What can hang from each mark
j_594: j_461 j_777
j_982: j_248
j_88: j_777
j_495: j_702 j_777
j_464: j_42 j_248
j_500: j_163
j_193: j_88
j_777: j_88 j_163 j_262 j_295 j_464
j_163: j_500
j_295: j_465 j_815
j_248: j_464 j_982

Every row comes from one small tree of marks. The marks that hang from a mark follow it in brackets, in the order of their numbers. Every link used is in the known rows. Which tree was each row made from?
In the rows, zero is written as 128.
Known rows
j_193[j_88[j_777[j_163]]]: [ 81 113  87 104 167 151 115 135 155 122 156 148  92 142  61 118 150 110
 157 166  96 124 116 106 146 160 156]
j_193[j_88[j_777[j_163 j_262 j_295[j_815]]]]: [121 139 126 198 159 136 119 147  87 157  88 126 150 149 146  74 153 141
 152 149 120 105 143 119 183 104 161]
j_777[j_88 j_163 j_464]: [128 112 133 163 129 142 134 121 154 106 157 116 115 109  84  95 133 102
 144 113 113 135 109 156  89 130 128]
j_594[j_461]: [ 96  93 110  59 118 135 120 118 153 135 166 125 146 130 101 162 130  77
 134 124 112 119  97 103 146 151 100]
j_295[j_465 j_815]: [110 105 154 100 110 145  97 148 118 178  98 137  97 135 232 196 131 115
 160 159  90 132 128 114 165 184 116]
j_594[j_461 j_777[j_88 j_464[j_42]]]: [126 116 121  48  77 158 133  81 166  95 145 107 136  92  63  71  95  46
 124 104 145 126  97 158 117  44 132]
j_982[j_248[j_464]]: [144 101 145  85 144 137 139 158 102 117 112 138 120 136 126 188 140 140
 106 129 161 173  92 174 115 150  81]
j_495[j_777[j_88]]: [104 151  89  93 128 105 114 128 214 136 149 169 134 146  71 153 147 107
 189 147  74 109  98 100 127  97 109]
j_777[j_88 j_163 j_262 j_295[j_815]]: [138 126 153 237 140 121 130 151 105 176  81 113 176 137 177  57 154 114
 157 106 130 100 152 153 157  77 140]
j_777[j_163 j_295 j_464]: [126  92 132 181 120 123 134 127 107 117 173 112 142  97 119 115 110 170
 113 110 145 120 138 124  95 168 122]
j_248[j_982]: [119 108  85  87 131 118 117 136 155 162 128 171 118 148 138 236 152  73
 148 147 133 146 134 119 161 134  76]
j_193[j_88]: [ 86 109 102  88 150 135  90 148 137 141 165 157 117 135 104 177 166  94
 164 149 108 140 108 124 137 158 115]
j_88[j_777[j_295 j_464[j_248]]]: [145 122 116  83 118 111 133 117 108  98 141 104 125 139  99 142 111 188
  96 141 157 154 131 115 119 127 122]
j_777[j_163[j_500] j_262 j_464]: [148 166 182 173 135 160 131 138 131  97 112 122 122 111 163 133 133 168
  52 118 155 123 116 160  93 120 134]
j_495[j_702 j_777[j_262 j_295[j_815]]]: [117 220 112 183 102  98 143 156 153 165  82 174 149 191 171 144 112 144
 181 126 105  99 140  88 188 137 116]
j_464[j_42 j_248[j_982]]: [113 139  91  16 121 144  92 144 143 158  97 147  60 137 169 213 125  76
 153 153 206 184 157 160 155  86 109]
j_193[j_88[j_777[j_262 j_295[j_465]]]]: [131 130 133 137 154  99 124 124  58 157 106 139 148 125 154 120 143 125
 147 133  83 115 145  96 139 153 151]
j_495[j_702 j_777]: [ 76 198  70  91 111 112 136 141 224 127 153 193  88 181  76 189 112 115
 187 145  86 115 110  68 144 192 111]
j_594[j_461 j_777]: [ 88  77 107  25  85 149 136 105 189 110 163 129 157 148  80 161 121  75
 116 116 130 101  96  91 162 120 101]
j_594[j_461 j_777[j_88 j_163]]: [ 92  74 114  91  98 160 148 104 200 111 159 112 151 131  26  67 125  50
 140  97 120  85  88 111 129  83 135]
j_777[j_163 j_464]: [112 110 131 135 122 154 125 126 149  97 168 124 101 114 118 148 117 133
 121 126 137 146 118 140 108 174 123]
j_88[j_777[j_163 j_464]]: [121 129 107 120 133 152 144 110 161  87 154 126  93 131  88 132 115 147
 107 150 112 137 121 118 127 161 137]
j_982[j_248]: [129 100 144  76 168 127 100 144 122 143 136 134 123 162 153 185 145 156
 125 127 143 140 103 147 141 148 107]
j_777[j_295]: [108  85 108 129 131  92 119 142 120 161 165 139 151 124 136 162 142 144
 136 131 129 113 146 101 135 158 105]
j_500[j_163]: [ 97 119 116 101 127 156  77 164 183 138 171 165  79 134 129 163 128 108
 149 136 132 138 112 111 149 184 129]
j_777[j_88 j_163[j_500] j_262]: [137 162 164 183 160 140 131 152 158 141  99 133 134 124 138  86 171 116
  95 119 124  97 121 155  98  80 151]
j_777[j_88 j_262 j_295[j_465]]: [151 121 162 176 134  86 135 129  78 179 100 126 172 119 187 105 144  94
 155  93  94 108 153 130 110 132 131]
j_777[j_88 j_262 j_295]: [145 129 133 180 148  80 137 134 110 164 120 135 189 134 148 100 163  96
 145  97 120 111 148 137 132  92 116]
j_777[j_262]: [119 147 127 104 141 123 124 138 144 135 121 149 137 152 183 183 151 104
 128 123 132 143 141 138 160 142 106]
j_193[j_88[j_777[j_295[j_815]]]]: [111 104  97 138 147 112 101 146  98 170 120 138 144 142 118 125 161 144
 158 179  96 110 128  98 182 120 131]

Which tree is each row?
[125 136 111 166 158 111 155 125 122 141 123 131 151 143 136  96 131 157
 116 126 128 100 169 102 159 133 149]  j_88[j_777[j_163 j_262 j_295]]
[126 125  81  68 106 141 139 142 125 153  96 171  81  91 140 208 128  50
 139 159 179 188 150 169 137 109  72]  j_248[j_464[j_42] j_982]
[122 142 135 170 154 136 138 136 158 138 116 130 137 142 133  90 154  75
 154 103 123 123 137 158 129 108 139]  j_777[j_88 j_163 j_262]
[ 76  69 113  63  88 169 141 108 195 101 167 118 141 139  63 121 107  87
 121 108 143  93  98  93 147 126 128]  j_594[j_461 j_777[j_163]]
[157  97 171 126  99 103 120 124  66 130 123  92 129 108 141 115 115 133
 140  99 130 155 119 144  59 133 129]  j_777[j_88 j_295[j_465] j_464[j_248]]
[137 188 120 117 141 164 138 105 134  95 108 125  78 109 155  89  91 127
 109 136 154 151 164 164 144 113 168]  j_88[j_777[j_163 j_262 j_464[j_42]]]
[172 138 152 197 129  89 144 117  91 128 124 118 194 112 142  90 142 118
 124  85 125 132 134 162 103  89 114]  j_777[j_88 j_262 j_295 j_464]
[134 145 111  36 119 143 125 115 148  77 130 114  84 154 103 177 115 154
 103 153 147 177 113 129 130 134 119]  j_88[j_777[j_464[j_248]]]
[103 152 112 118 106 143 122 120 194  82 169 144 107 123  90 153  97 168
 147 139 114 125  97 107 110 154 120]  j_495[j_777[j_163 j_464]]
[152 114 162 225 136 114 132 134 114 128 149 108 153  73  79  57 141 172
  79 113 126  89 112 136  47  95 143]  j_777[j_88 j_163[j_500] j_295 j_464]
[139 200 136  68 130 180 128 113 131  77  86 103  58 130 159  97  85 146
 100 134 199 182 156 179 137  95 172]  j_88[j_777[j_163 j_262 j_464[j_42 j_248]]]
[176 149 185 249 142 117 142 135  97 124 113 109 174  90 126  48 142 164
  68  90 140  92 125 157  61  69 143]  j_777[j_88 j_163[j_500] j_262 j_295 j_464]
[129 107 164 180 130 132 119 149  96 181  83 115 109 111 179 102 126 205
  88 179  92  65 137  73 128 147 170]  j_88[j_777[j_163[j_500] j_295[j_465 j_815]]]
[139  89 131 208 126 112 141 121 115 125 167 107 157  92  80  64 129 133
 136  97 125 112 127 140  78 123 133]  j_777[j_88 j_163 j_295 j_464]
[112 125 106 124 150 163 123 119 136  82 159 128  91 122  50 113 130 124
 134 152 106 140 103 127 117 151 152]  j_193[j_88[j_777[j_163 j_464]]]
[131 123 148 118 119 160 123 133 147  88 138  95  97 128  86 100 128 113
 136 109 158 168 102 173  78 114 140]  j_777[j_88 j_163 j_464[j_248]]
[171 154 168 105 108 115 142 108  53 104  86  96 126 137 184 139  95 171
  96 112 143 160 146 128 113 145 140]  j_88[j_777[j_262 j_295[j_465] j_464[j_248]]]
[173 145 154 149 122  96 154  99  62 122 107 118 148 116 184 133 103 158
 103 117  97 130 149 111 124 159 134]  j_88[j_777[j_262 j_295[j_465] j_464]]
[137 149 105 132 150  89 147 123 116 147 118 141 168 148 149 134 142 149
 111 133 119 109 163 101 168 124 123]  j_88[j_777[j_262 j_295]]
[164  95 177 194  98 107 116 129  63 168 100 105 151  98 188 110 122 125
 157 120  84 123 120 137 103 128 123]  j_777[j_88 j_295[j_465 j_815] j_464]
[173 167 150 128 112 127 131 130  76 111  58  94 149 162 190 132 119 186
  92 136 166 159 142 149 172  86 125]  j_88[j_777[j_262 j_295[j_815] j_464[j_248]]]
[136 119 120 119 123 131 141 120 117  87 144  89 111 131  83 103 100 194
 104 132 169 145 134 115 107 137 147]  j_88[j_777[j_163 j_295 j_464[j_248]]]
[147 114 102 128 127  93 144 106 113 115 162 123 143 119 100 137 117 174
 101 143 112 124 138  98 129 148 115]  j_88[j_777[j_295 j_464]]
[165 168 149 123 118 112 135  98  57 131  96 114 111  85 206 103  81 150
 111 126 126 138 177 138 122 137 158]  j_88[j_777[j_262 j_295[j_465] j_464[j_42]]]
